What can hang from each mark:
rofi: lizi seze
doko: seze
loku: lizi
gadut: lizi
lizi: gadut loku nipu rodon rofi
nipu: lizi
rodon: nedil

Each row was made from one small tree. Brackets hold a mark, then the marks that hang from it, in alphabetical order. Every link used is in the known rows. Write each row's tree.
Known rows:
[loku [lizi [rofi seze]]]: [-0.97  2.58 -0.68 -2.47 -0.60  0.40  0.78  0.76  2.40 -0.32 -1.04 -0.82
  1.61  2.01 -2.14]
[lizi rodon]: [ 1.40 -0.80 -0.58  1.27 -0.65  2.28  0.10  0.45  0.94  0.13 -2.80  0.86
 -1.13 -0.01  0.79]
[nipu [lizi gadut loku [rodon nedil] [rofi seze]]]: [ 0.23 -1.12 -6.18  2.23 -1.34  3.05  1.11  3.06  3.31  2.07 -4.14 -1.66
 -2.17  1.96  0.20]
[loku [lizi gadut rodon [rofi seze]]]: [ 0.57  3.21 -3.17 -1.23 -2.31  2.31  1.21  0.92  3.50  0.72 -3.97  0.11
 -0.84  1.89 -1.05]
[loku [lizi gadut nipu rodon [rofi seze]]]: [ 0.42  4.57 -4.34 -0.24 -1.94  2.24  1.28  2.13  4.26  1.85 -3.93  0.15
 -0.62  3.52 -0.42]
[doko seze]: [ 0.38 -1.04 -0.44  1.04 -0.57 -1.13  1.11 -0.83 -0.05  0.42  0.69  1.11
  0.71  0.66  0.85]
[rofi [lizi gadut loku nipu] seze]: [-0.28 -0.01 -4.55  0.77  0.63 -0.33 -0.04  2.34  3.75  3.68 -3.92 -0.87
 -1.22  1.17 -1.84]
[loku lizi]: [ 0.12  1.17  0.38 -2.60  0.41  1.29  0.71 -0.39  0.14 -0.79  1.16  0.80
  1.21  1.25 -1.20]
[nipu [lizi rofi]]: [-1.19 -0.21 -2.16  0.83 -1.04 -0.11 -0.29  1.34  1.29 -0.05 -0.39 -1.51
  0.57  1.61 -1.81]
[lizi gadut loku nipu [rodon nedil] rofi]: [-0.29  1.41 -4.94  2.93 -1.83  3.42 -0.36  3.13  1.88  2.83 -4.48 -1.03
 -0.78  2.99  1.76]
[rofi [lizi loku nipu [rodon nedil]] seze]: [ 2.00 -1.96 -4.02  1.18  2.22  4.26  0.80  3.41  3.30  2.92 -4.79 -0.57
 -0.07  2.21  0.59]
[lizi nipu rodon rofi]: [-0.08  1.69 -2.12  2.63 -1.73  1.89 -0.74  2.31  2.41  1.26 -4.21 -0.34
  0.19  2.46  0.63]
[rofi lizi]: [ 0.84 -0.74 -0.88 -1.32  1.07  0.99 -0.37  0.35  0.42  0.50 -0.94 -0.06
  0.80  0.08 -1.79]
[gadut [lizi loku nipu [rodon nedil] [rofi seze]]]: [-0.73  0.47 -3.69  2.09  0.19  2.98  0.23  3.81  3.24  3.24 -3.79 -0.09
 -0.86  3.27  0.22]
[rodon nedil]: [ 1.06  0.47 -0.79 -0.92  1.12  2.01  0.97  0.36 -1.45 -0.05  2.06 -0.45
  0.98  0.97  1.87]
[gadut lizi]: [-0.53  0.35 -0.12 -0.61  0.41 -0.01 -0.10  0.01 -0.21  0.82  1.51  1.46
 -0.84  0.25 -1.35]

Write each row's tree:
[ 0.42  0.55 -4.67  2.11 -2.86  1.87 -0.03  1.55  2.33  0.98 -3.23 -0.49
 -1.99  1.45 -0.75]
[nipu [lizi gadut rodon rofi]]
[ 2.15 -0.29 -2.63  1.02  0.77  3.09 -0.24  1.91  2.19  1.76 -3.86  0.77
  0.06  1.75 -0.32]
[rofi [lizi nipu rodon]]
[ 2.15 -0.39 -5.99  1.17  1.11  3.91  1.11  3.14  3.29  3.90 -4.72 -0.41
 -1.41  2.12  0.81]
[rofi [lizi gadut loku nipu [rodon nedil]] seze]
[-0.79 -1.47 -5.29  3.18 -2.41  1.01  0.16  2.62  4.81  2.15 -6.01 -1.22
 -3.04  1.04 -1.67]
[nipu [lizi gadut loku rodon [rofi seze]]]
[ 1.39  1.00 -2.37  0.42 -0.53  3.42  1.24  2.00  1.86  0.60 -3.16 -1.30
  0.04  1.63  1.77]
[lizi [rodon nedil] [rofi seze]]
[-0.67 -1.74 -2.01  0.93  1.29  0.63 -1.28  2.12  2.06  2.29 -3.16 -0.42
  0.77  1.42 -2.09]
[rofi [lizi loku nipu]]
[ 0.09  3.19 -4.01  2.58 -2.83  1.63 -0.50  2.04  2.47  2.22 -4.31 -0.28
 -1.22  2.32  0.87]
[lizi gadut nipu rodon rofi]
[-0.98 -0.13 -3.59  2.75 -2.79  0.98 -0.36  2.09  4.19  2.24 -7.31 -1.01
 -2.70  0.30 -0.72]
[lizi gadut loku rodon [rofi seze]]
[-2.07 -0.62 -1.29  1.68  0.73 -0.50 -1.09  1.82  1.38  2.64 -0.67  1.15
 -1.00  1.60 -1.54]
[gadut [lizi loku nipu]]
[ 0.90 -1.06 -4.58  2.34 -0.45  2.61 -0.92  2.29  3.08  3.38 -5.89  0.58
 -1.70  1.26 -1.00]
[rofi [lizi gadut loku nipu rodon]]
[-1.22  2.74 -2.09  1.03 -0.65 -1.00  0.15  2.29  3.05  1.62 -2.37 -1.71
  0.71  2.40 -0.25]
[lizi nipu [rofi seze]]
[ 1.89 -0.57 -5.39  1.34  0.64  4.56  0.10  2.69  1.64  3.35 -3.93  0.06
 -0.88  2.12  0.85]
[rofi [lizi gadut loku nipu [rodon nedil]]]
